What can hang from each mark:
N: B G
H: B V
G: N Y
E: A
Z: Y
Y: B G
A: E
V: H L
L: B V
B: E H Y

In the rows, 128 means zero.
Known rows, with every way that one mark hangs from another:
B[E H]: [120 190  77 112 165 108 145  84 138 142 105 136  95 146  87 132  93 188
 147 133 126 170 126 107 121 145 111]
H[B[E] V]: [183 165  31  99 179 104 149 104 145 142 147 103 113  92  91 126 145 182
 116 119 132 187 123 128 118 167 116]
H[B]: [175 171  71 124 132 113 117 101 140 137 186 119 100  72 104 116 152 171
  97 116 128 145 125 137 119 153 106]
G[N]: [130 158  96 138 122 101 107  61 149 127 157 146  84  97 143  76 174 183
  94 118 126 139 128 145  97 143 104]
E[A]: [141 151  57 132 146 104 119 112 153 139 165 157 104 114 117 121 157 166
 101 124 117 187 119 136  99 147 118]
L[B V[H]]: [111 151  93 117 110 111 142 165 160 118 176 183  69 134 166 123 124 188
 101  85 126 121 117 104 116 145 123]
Z[Y[G]]: [146 122  73 144 117 119  91 114 131 137 148 179 109  56 138 145 174 176
  94 111 122 115 113 142  95 140 101]
V[L]: [125 165 111 125 146  92 140  68 147 128 132 115  82  90 106 133 164 181
  94 125 130 142 136 117 101 131 107]
L[B]: [160 153  97 112 109 106 121 144 150 130 184 164  86  99 147 118 108 173
  96  94 126 140 111 123 105 137 109]
N[G]: [146 136  63 117 110 106 106  93 140 142 161 131  81  84 132 103 131 164
  91 115 126 141 111 116 116 133 101]
L[B[E H Y] V]: [ 94 159 128  81 151 134 155 157 101 130 116 163  88 168 126 125  45 206
 165 110 109 184 110 106 112 148  97]
G[N Y[B]]: [113 134 141 140 118 125  91  94 137 113 177 101  86  86 158  41 241 188
  61 119 119 138 131 208  84 128 106]
V[H[B]]: [151 182  64 136 136 109 121 103 147 133 179 134 102  76 110 118 175 177
 101 112 136 125 135 124 129 155 129]
H[V[L[B]]]: [165 137 105 104 156  94 144 127 154 122 152 134  90  97 122 132 170 186
  95  99 133 169 121 115  99 139 120]
V[H L[B[E Y]]]: [ 93 180 133  95 165  96 154 113 114 120 102 136  96  97 133 127  99 201
 132 105 134 151 135  97  97 130 123]
Y[B[E]]: [131 163  83 107 134 110 153  92 136 138 135 107 102  65 124 111 131 174
  98 115 128 146 117 141  95 134 114]
B[E[A] H[V]]: [142 158  35 108 211 109 147 112 147 148 109 144 120 171  77 137 141 186
 150 138 121 241 119 117 112 163 131]
B[Y]: [114 165 111 129 143 114 122 102 122 140 144 158 102  78 116 104 144 176
 129 125 119 149 120 141 104 139  99]
V[H[B[E Y]] L]: [108 195 105 107 187 103 151  70 100 127 103  90 111  70  89 127 137 200
 130 126 136 156 150 110 110 146 120]
Y[G]: [148 146  76 132 113 109 110  97 124 135 167 129  99  92 142 136 162 168
  88 102 137 116 114 145 100 138 108]
V[H L[B[Y]]]: [100 168 149 117 146 102 132 123 117 119 136 157  93  82 134 118 146 195
 119 102 132 134 134 109 101 128 123]
N[B[E H] G[Y]]: [129 143  91  90 147 130 119 134 121 142 128 106  78 158 124  71 121 189
 119 127 131 190 108 144 136 116 114]
A[E]: [126 166  79 124 128 104 116 105 168 137 164  99  81  51 106 105 159 160
 100 120 130 131 121 142 122 148 132]
H[V]: [151 149  59 128 160 101 137 106 166 142 153 148 101  97 108 119 185 174
 110 119 130 162 117 134 113 150 117]
H[B[E]]: [168 181  50 102 149 107 139  92 134 138 150 102 103  86 101 126 104 179
 109 119 130 162 128 125 115 156 107]
B[E[A] Y[G[N]]]: [116 136  79 117 153 114 100  72  71 132 127 124 125 118 160  94 144 188
 114 113 122 196 118 167  68 150 108]
G[Y[B[E H]]]: [101 167 122 113 163 133 129 117 129 129 125  89  94 134 102  98 158 193
 113 132 120 167 129 172 108 131 112]
B[E[A] H Y[G]]: [114 156  83 110 176 128 118 108  70 146 109 129 132 153 107 142 106 187
 151 125 121 207 113 141  95 151 114]
Z[Y]: [134 143  78 143 137 111 106 111 166 138 139 202  98  57 115 127 158 179
 111 129 111 137 120 127 105 141  99]
G[N[B[H]]]: [142 167 114 126 129 121 121  83 129 139 151 166  89 126 131  59 178 194
 121 122 131 167 114 138 122 131 120]
B[E[A]]: [136 162  40 109 165  97 140 101 148 140 130 137 105 125 116 128 107 172
 114 126 121 203 122 126  95 149 119]
B[E H Y[G]]: [106 169 105 109 163 126 125  91  72 143  99 123 119 133 107 138 100 192
 155 122 129 159 116 134 105 144 103]

Rows:
[157 141  43  86 152 121 134 121 114 158 128 139 101 148 117  93  92 176
 131 124 126 236  97 109 128 131 128]
N[B[E[A] H] G]
[139 159  79 105 181 120 161 102 136 145 113 117 116 109  84 117 166 188
 135 127 129 186 115 132 113 149 127]
Y[B[E H[V]]]
[118 161 104 126 191 126 130 113 121 147 121 166 118 124  74 114 172 191
 165 137 119 187 117 131 120 152 111]
B[H[V] Y]
[132 159 106 123 195 104 149  77 148 134 109 124  98 133  65 139 198 195
 131 137 132 181 133 108 119 144 120]
B[H[V[L]]]
[142 166 109  85 144  88 156 105 139 121 122 115  81 108 131 138  79 190
 102 103 132 162 128  99  93 129 109]
V[L[B[E]]]
[143 125 112 137  90 122  98  70 100 125 181 101 107  55 174  79 217 177
  59  94 134 110 114 181  77 136 111]
Y[B G[N]]
[161 140  51  84 121 105 143 108 128 151 134 123  85  88 144  84  96 170
 105 109 137 171  97 113 122 121 114]
N[B[E] G]
[147 157  92 106 132 120 125  73  90 139 126 125 103 141 152  83 144 198
 119 106 144 164 109 145 108 134 121]
Y[G[N[B[E H]]]]
[131 134  94 122 139 137 114 105 102 141 108 143 125  67 114 144 151 191
 117 117 119 140 110 141  96 139 110]
Z[Y[B[E H] G]]
[140 184  94 131 155  99 134  77 138 124 152 102  94  72  95 131 190 187
  90 118 141 128 149 109 120 145 127]
V[H[B] L]
[144 116  50  88 146 118 114 153 127 141 152 111  88 138 154  67 137 173
  87 122 125 226 104 162 110 119 121]
N[B[E[A]] G[Y]]
[ 81 160 108  91 142 116 161 163 119 123 126 174  85 133 161 118  75 201
 142  95 122 148 117 104 106 146 117]
L[B[E Y] V[H]]
[134 142  78  80 132 118 139 112  94 153 121 135  97  74 141  71  90 176
 130 116 130 183  95 125 116 120 108]
N[B[E Y] G]
[103 176  84 109 196 121 134 104 101 147  99 152 121 149  84 125  97 190
 169 144 110 229 122 123 104 151 113]
B[E[A] H Y]
[124 173  86 102 212  96 168  66 141 135  74 104 100 149  62 147 151 202
 143 139 134 197 136  99 114 146 120]
B[E H[V[L]]]
[119 159  98  83 138 123 158 152 134 127 129 153  72 184 131 136  48 200
 139 103 118 174 112  94 119 148 106]
L[B[E H] V]
[148 159  73 102 179 112 152  84 136 144 112 148 103 147 116  66 172 205
 142 124 137 210 111 131 120 144 131]
G[N[B[E H[V]]]]
[109 133 107  99 144 137 107 118 113 134 130  69  86 126 117  83 143 186
 103 129 120 170 118 159 116 124 107]
N[G[Y[B[E H]]]]
[174 169  29 103 166 107 132 107 130 141 159 105 116 107 102 129 108 173
 106 122 121 211 125 132 105 164 118]
H[B[E[A]]]
[118 180 125  88 156 123 135 138 102 137 117 161 103 137 112 118  49 196
 166 113 118 184 115 109 110 141 105]
L[B[E H Y]]
[159 163  61  96 194 115 147 107 111 143 131 109 128  79  84 115 137 188
 144 124 124 198 121 140 110 164 108]
H[B[E Y] V]
[113 144  94 127 126 137 121 131  79 127 172 126 110  92 142 128 174 190
 110  95 130 119 121 144 115 161 113]
L[V[H[B[Y[G]]]]]
[123 177  98 109 151 123 149  89 126 142 118 115 103 103  96 117 122 184
 126 127 125 162 119 130 110 138 117]
Y[B[E H]]
[125 181  54 113 187 115 131 113 106 140 141 132 131  97 104 117 128 185
 138 127 122 200 132 130 108 164 131]
V[H[B[E[A] Y]]]
[143 128  98 102 113 123 119 123  97 153 157 151  96  58 144  64 135 170
 117 113 128 167  93 134 121 119 106]
N[B[Y] G]
[161 110  91 138 101 124  88 100 116 135 158 191 106  52 178  79 214 188
  83 101 128 129 103 165  92 130 112]
Z[Y[G[N[B]]]]
[140 122  77 120 123 124 117 109 113 138 126 138 122  29 143 139 157 180
  89 106 122 125 108 153  80 136 108]
Z[Y[B[E] G]]
[127 144 115 142 138 138 110 114 141 142 133 184 110  53  94 119 184 187
 121 133 106 143 117 137 110 137 108]
Z[Y[B[H]]]
[128 159 108 100 199 110 176  71 128 135  85  80 109 104  71 132 182 198
 126 132 132 191 127 121 104 140 128]
Y[B[E H[V[L]]]]
[119 122  92  99 126 124 111 119 128 129 145  67  85  87 145  74 148 174
  73 118 122 156 116 168  99 120 104]
N[G[Y[B[E]]]]
[127 150 109 116 127 127 115  58  85 130 128  89 111 110 142  94 167 194
 102 108 134 144 119 158  88 141 114]
Y[B[E H] G[N]]
[112 164  69 107 179 108 137 110 115 144 116 146 118 115 112 116 101 180
 140 133 113 213 120 137  90 148 110]
B[E[A] Y]
[148 173  56  98 172 116 153 124 130 154 123 157 109 155 105 110 109 183
 140 130 127 230 106 122 121 137 135]
N[B[E[A] H]]
[136 152  85  88 158 110 130 153 111 136 142 162 115 116 140 116  63 180
 133 107 111 216 110 128  84 145 113]
L[B[E[A] Y]]
[140 145  73 110 150 131 127 106  89 143 136 100 129 124 119 139 144 177
 107 112 127 190 110 152  90 145 128]
Y[B[E[A] H] G]
[157 148  88  81 175  87 164 117 148 124 119 116  93 113 120 138 120 193
 110 104 135 186 123 103  95 141 120]
H[V[L[B[E]]]]
[139 152  90  96 136 120 145 119  77 149 128 129 117  84 152 105 117 180
 123 101 141 155  98 152 100 126 115]
N[B[E Y[G]]]
[133 158  94 109 135 129 134  93  95 140 128  92 116 103 118 136 136 182
 111 109 134 141 112 143 102 138 118]
Y[B[E H] G]
